Each row was made from one small tree. Brackets hold a mark, then the marks that hang from it, in alphabetical order. Every link used is in the known rows. Write each row's tree.
Known rows
{Z {F G T}}: [ 1.112 -1.186 -1.243  2.700  2.499  2.692 -1.634 -0.840 -1.297  1.347
 -1.715  3.010  1.399  0.223 -1.854 -3.576  0.266  3.746 -0.370 -0.902
  1.035  0.251]
{K {F H M}}: [-0.325 -1.464 -0.598  1.804  0.731  1.691  0.288 -0.604 -0.449  1.476
 -1.608  2.974  1.594 -0.189 -2.134 -2.273 -1.064  2.312 -1.299 -1.014
  1.186 -1.360]
{U {Q {F B T}}}: [-0.433 -0.749 -0.848  2.201  1.296  2.624 -0.477 -0.561 -0.467  1.399
 -1.416  2.450  2.396  1.612 -2.827 -2.157 -1.055  3.614 -1.636  0.320
  2.325  1.228]
{Q {F G H}}: [-0.550 -1.429 -1.110  1.756  0.567  2.055 -1.752 -0.486 -0.848  1.044
 -1.682  2.552  0.684 -0.574 -3.292 -3.420 -1.064  3.729 -1.151 -1.017
  0.594 -1.266]
{G {F H Q T Z}}: [-1.251 -1.298 -1.981  0.638  0.228 -0.380  0.805 -0.197 -0.048  0.990
 -0.299  3.151  1.230  1.246 -3.279 -2.769  0.108  2.438 -0.966 -3.760
  0.784  0.660]
{Q {F B G}}: [-0.167 -0.472 -1.032  1.029  1.540  2.696 -1.923 -0.558 -0.832  1.958
 -1.041  1.987  1.380 -0.245 -2.639 -2.591 -0.886  3.792 -0.840  0.419
  1.876 -1.096]
{V {F B {H {U Q}} T}}: [ 1.342 -0.948 -1.143  2.024 -1.600  2.708  3.324  0.739  0.124  1.670
 -3.408  3.844  2.544  2.098 -3.105 -3.310 -0.808  2.703 -0.813 -2.118
  2.476  2.348]
{R {F M}}: [-0.134 -0.573 -0.636  0.532  1.757  2.152  0.259 -1.239 -0.836  2.253
 -1.815  1.817  0.717 -0.839 -1.248 -2.004 -1.835  3.135 -0.807  0.139
  1.321 -2.011]
{H F}: [-0.303 -0.385 -1.229  1.747  1.676  2.785 -1.954 -1.998 -1.874  1.054
 -1.343  1.626  1.099  0.437 -3.493 -1.855 -1.367  2.745 -1.651  0.164
  1.410 -0.835]
{U {Q F} S}: [-1.844 -1.426 -0.556  3.460  1.037  2.770  1.976 -1.388 -0.355 -0.351
 -2.832  2.115  1.254  0.633 -2.817 -2.680 -3.310  2.921 -1.563  0.941
  1.046  0.348]
{R {F T}}: [ 0.363 -0.578 -0.641  1.276  1.747  1.649 -1.248 -0.551 -1.183  1.931
 -1.578  2.018  0.596  0.013 -2.133 -2.797 -0.903  2.830 -0.254 -0.682
  1.057 -0.064]
{N {F Q Z}}: [-1.093 -1.803 -1.124  0.536  1.002  1.564  1.765 -1.936 -1.079  1.134
 -0.728  2.845  1.502  0.617 -2.543 -2.709  1.165  2.014 -0.915 -1.178
  2.189 -1.463]
{V {F B M}}: [ 1.337  0.652 -0.549 -0.076  1.254  3.058  0.403 -1.189 -1.060  3.083
 -1.350  2.376  2.191  0.090 -2.028 -1.901 -0.999  2.591 -1.242 -0.420
  3.084 -1.147]
{V {F Q}}: [ 0.148 -0.535 -0.651  0.546  0.534  2.162  0.146 -1.355 -1.200  1.537
 -1.583  2.055  0.843  0.324 -3.113 -3.206 -0.090  2.013 -1.543 -1.832
  1.427 -0.413]
{V {F T}}: [ 1.350  0.119 -0.423  1.150  1.665  2.517 -1.589 -1.155 -1.558  2.133
 -1.621  2.611  1.201  0.533 -2.866 -3.040 -0.536  2.300 -0.832 -1.616
  1.762  0.162]
{F B G {H U} M Q Z}: [-0.603 -2.313 -1.990 -0.649 -1.886  1.810  4.772  0.804  0.980  2.788
 -1.608  3.850  2.177  0.890 -2.161 -2.632 -0.027  3.886 -0.510 -2.085
  1.586 -0.351]
{K {F B Q}}: [-0.580 -1.244 -0.687  1.201  0.614  1.515  0.309 -0.240 -0.407  1.482
 -0.697  2.001  1.840  0.880 -2.655 -2.341  0.564  1.819 -1.316 -0.707
  1.720  0.319]
{V {F {H {U Q}}}}: [ 0.336 -1.584 -1.122  2.583 -1.374  2.974  3.574 -0.350 -0.174  0.253
 -4.120  3.568  1.173  1.218 -2.989 -3.431 -1.635  2.460 -1.028 -1.809
  1.729  0.472]
{Q {F B G {H U} M Z}}: [-0.589 -1.344 -1.538  0.010 -0.635  2.651  2.219  0.195  0.309  2.140
 -1.278  3.759  2.336  0.438 -2.167 -2.296 -1.493  3.970 -0.434 -0.088
  2.041 -1.272]
{R {F G}}: [-0.016 -1.283 -1.033  1.035  1.658  2.191 -0.990 -0.468 -0.666  1.626
 -2.180  2.014 -0.240 -1.209 -1.467 -3.172 -1.047  3.411 -0.238 -0.827
  0.596 -1.486]
{N {F H T Z}}: [ 0.212 -1.545 -1.032  1.459  0.783  1.303  0.738 -0.978 -1.222  1.580
 -0.918  3.789  2.101  0.969 -2.955 -3.016  0.957  2.247 -0.509 -1.920
  2.372 -0.487]
{N {F H M Q T Z}}: [-0.446 -1.947 -1.307  0.035 -0.107  1.062  2.325 -0.945 -0.499  2.527
 -0.359  3.840  2.626  0.778 -2.499 -2.977  1.128  2.588 -1.185 -2.824
  1.833 -0.506]
{Z {F B {H U} M T}}: [ 1.496 -0.616 -1.375  2.189 -0.253  2.558  3.028  0.449 -0.875  2.234
 -2.126  3.623  3.638  1.519 -2.457 -2.870 -0.468  3.342 -0.407 -0.156
  2.526  0.894]
{Z {F G M}}: [ 0.539 -1.197 -1.304  1.938  2.502  3.244  0.042 -1.427 -1.091  1.540
 -1.899  2.888  1.510 -0.661 -0.963 -2.926 -0.792  3.968 -0.823 -0.082
  1.276 -1.670]

Which tree is each row?
[-1.509 -2.222 -1.517  2.733  0.432  3.446  1.174 -0.665  0.260  0.159
 -3.536  2.981  0.540  0.341 -2.034 -3.029 -2.292  4.236 -0.701  0.223
  0.722 -0.662] | {H {U {Q {F G}}}}
[ 0.051 -1.231 -1.437  0.129  1.521  2.299  0.380 -0.523 -0.403  2.257
 -0.815  2.922  1.395  0.646 -2.007 -1.906  0.223  3.580 -0.265 -0.595
  2.413 -0.904] | {F B G Z}
[-0.108 -2.111 -1.688  1.760 -1.254  1.992  4.667  0.681  0.536  1.453
 -2.506  4.182  2.620  3.030 -2.843 -2.196 -0.375  3.329 -0.533 -1.369
  2.598  2.003] | {F B {H {U Q}} T Z}
[-1.028 -1.505 -1.748  2.932  0.128  3.562  1.699 -1.460 -0.525 -0.121
 -3.304  2.509  1.171  1.418 -2.928 -2.054 -2.296  3.155 -1.495  0.281
  1.299  0.288] | {H F {U Q}}
[ 0.092 -1.124 -0.903  1.201  2.156  1.927  0.020 -1.727 -1.361  1.742
 -0.747  3.374  1.856  0.886 -2.264 -2.531  0.761  2.325 -0.268 -0.883
  2.557 -0.937] | {N {F T Z}}
[ 0.550 -1.999 -1.741  1.220 -1.859  1.515  2.833  1.347  0.135  2.691
 -2.308  3.714  2.474  0.586 -3.088 -4.517  1.451  3.165  0.113 -3.080
  1.569  1.030] | {N {F B G {H U} Q T}}
[ 0.786 -1.670 -1.428  2.884  1.066  2.405 -0.036 -0.493 -1.260  0.485
 -2.274  3.090  1.289 -0.139 -2.466 -3.831  0.080  3.441 -0.861 -1.096
  1.096 -0.554] | {Z {F G H}}
[-1.476 -0.862 -1.868 -0.331  1.684  0.502  0.755 -1.121  0.093  2.108
  0.119  2.846  1.409  0.677 -1.794 -1.821 -0.604  3.064 -0.965 -2.761
  1.062 -0.510] | {G {F M Q T Z}}
[-0.116 -0.419 -1.753  0.274 -0.475  2.667  1.373 -0.323 -0.340  3.115
 -1.073  2.412  3.018  1.473 -3.163 -2.022 -1.031  3.298 -1.338 -0.709
  1.536  1.218] | {H {F B M Q T} U}
[-0.293 -1.831 -1.557  1.878 -1.423  2.694  5.470  0.454  0.615  1.869
 -3.512  3.463  2.584  1.593 -2.363 -1.987 -1.763  3.832 -1.106 -0.464
  2.424  0.111] | {F B {H {U Q}} M}
[-1.716 -1.688 -0.752  2.630  1.366  2.456  1.767 -1.363 -0.013  0.054
 -1.591  3.118  1.771  1.687 -2.520 -2.430 -2.636  2.815 -1.115  0.256
  1.245  1.569] | {U {Q {F T Z}} S}
[ 0.338 -0.778 -2.067 -0.263  0.605  3.355  0.516 -0.452 -0.045  3.027
 -0.891  3.534  2.546  1.002 -1.832 -1.707 -1.213  3.985 -0.411 -0.519
  1.807  0.372] | {H {F B G M T Z} U}
[-0.877 -2.901 -1.859  2.324 -1.908  2.443  6.855  0.997  1.527  0.650
 -3.575  4.155  1.982  1.687 -2.237 -3.091 -2.049  3.431  0.053 -1.287
  1.649  1.706] | {F B G {H {U Q S}} Z}
[-0.219 -0.943 -1.222 -0.985  0.769  1.588  1.715 -0.542 -0.107  3.567
  0.251  2.957  2.820  1.684 -2.252 -1.507  0.523  3.323 -1.168 -1.300
  2.308  0.369] | {F B M Q T Z}
[-0.290 -2.393 -1.249  1.838 -0.374  2.326  1.610  0.389  0.518  1.441
 -2.937  3.834  1.030 -0.529 -1.526 -3.188 -1.474  3.107 -0.240 -1.476
  0.411 -1.341] | {K {F G {H U} M}}
[-0.119 -0.787 -1.762  1.480 -0.141  3.572  2.832 -0.232  0.172  2.218
 -2.594  2.492  2.232 -0.099 -2.205 -2.569 -3.347  3.578 -0.367  0.333
  1.171  0.331] | {H {F B G M} {U S}}
[-0.939 -2.895 -1.210  2.140 -0.525  2.113  3.768 -0.117  1.067  0.711
 -2.373  4.832  2.222  1.946 -1.341 -2.246 -1.337  2.651 -0.733 -1.581
  1.258  0.965] | {K {F {H {U Q}} M T Z}}
[-0.525 -2.317 -1.512  1.072 -0.635  1.227  0.674  0.216 -0.150  1.765
 -1.910  2.676  0.601 -0.008 -3.335 -3.736  0.465  3.591 -1.155 -2.971
  0.175 -0.447] | {F G H Q}
[-1.233 -2.501 -2.291  1.800  0.330  3.615  1.720 -1.421  0.195 -0.062
 -2.712  3.479  0.828  1.182 -1.985 -2.200 -1.832  3.666 -1.058 -0.511
  0.988  0.083] | {H {F G Z} {U Q}}
[-0.022 -2.460 -1.691  0.938 -1.317  1.821  2.975  0.435  0.287  2.880
 -2.550  4.097  2.013 -0.303 -2.231 -4.391  0.353  3.646 -0.171 -3.378
  0.590 -0.388] | {N {F G {H U} M Q T}}
[ 0.815 -0.533 -1.095 -1.026  0.287  2.719  0.760 -0.418 -0.127  3.400
 -1.130  2.510  1.792 -0.446 -1.741 -3.004 -0.099  3.205 -1.364 -2.334
  1.805 -0.511] | {V {F B G M Q}}
[-1.932 -2.630 -1.349  1.886 -0.063  2.592  3.426 -0.728  1.010  0.418
 -2.149  3.852  1.629  0.153 -1.649 -2.880 -3.262  3.808 -1.487 -0.876
  0.616 -0.042] | {U {Q {F G H M Z}} S}
[-0.461 -2.726 -2.101  0.792 -1.234  2.762  5.525  0.457  1.538  1.922
 -2.837  4.450  2.219  1.369 -1.341 -2.093 -1.153  4.382 -0.607 -1.346
  2.179 -0.098] | {F B G {H {U Q}} M Z}
[-0.117 -1.188 -1.990 -0.387  0.641  2.078 -1.176 -0.597 -0.383  2.444
  0.518  2.682  2.088  1.284 -2.953 -2.393  0.750  3.373 -1.383 -2.049
  1.268  1.597] | {H {F B G Q T Z}}
[ 0.636 -1.977 -1.626  1.506  0.284  1.761  0.776  0.027 -0.374  2.166
 -1.308  3.507  2.236  0.098 -2.081 -4.063  0.455  3.946 -1.306 -2.722
  0.308  0.599] | {Z {F G H M Q T}}
[-1.293 -1.269 -0.597  3.534  1.141  2.605  1.111 -0.954 -0.257  0.316
 -2.478  2.542  1.605  1.067 -2.875 -2.962 -2.976  3.105 -1.261  0.178
  0.757  1.611] | {U {Q {F T}} S}
[ 0.334 -1.940 -1.798  0.894 -1.975  1.410  2.480  1.791  0.473  2.942
 -2.367  3.346  1.884  1.161 -3.482 -3.837  0.582  3.887 -0.136 -2.893
  0.860  1.638] | {F B G {H U} Q T}
[-0.848 -1.983 -1.433  1.391 -2.355  1.252  7.175  0.295  0.076  1.015
 -2.196  3.600  2.978  1.427 -3.382 -3.514 -0.179  1.454  0.031 -1.161
  2.524  0.905] | {N {F B {H {U S}} Q Z}}
[-1.356 -1.313 -1.650  0.733 -0.407  2.473  3.512 -1.135  0.099  1.711
 -1.321  3.100  2.396  1.498 -2.838 -2.392 -2.505  2.593 -0.908 -0.713
  0.403  1.594] | {H {F M Q T Z} {U S}}
[-1.411 -3.128 -1.274  2.818 -0.771  2.007  3.924 -0.376  0.592 -0.761
 -2.867  4.228  1.362  1.884 -2.069 -2.367 -1.073  1.999 -0.766 -0.885
  1.499  0.422] | {K {F {H {U Q}} Z}}
[-1.232 -1.771 -2.013 -0.714  1.101  2.498 -0.181 -1.882 -0.262  2.091
 -0.139  2.653  1.263  0.009 -2.058 -1.990 -0.642  3.588 -1.934 -1.553
  0.555 -1.045] | {H {F G M Q Z}}
[-1.149 -1.115 -1.665  1.452 -0.362  2.491  0.969 -1.184 -1.030  0.833
 -2.107  1.857  1.159  1.029 -3.818 -2.513 -1.196  2.674 -1.373 -0.318
  0.670  0.060] | {H {F Q} U}
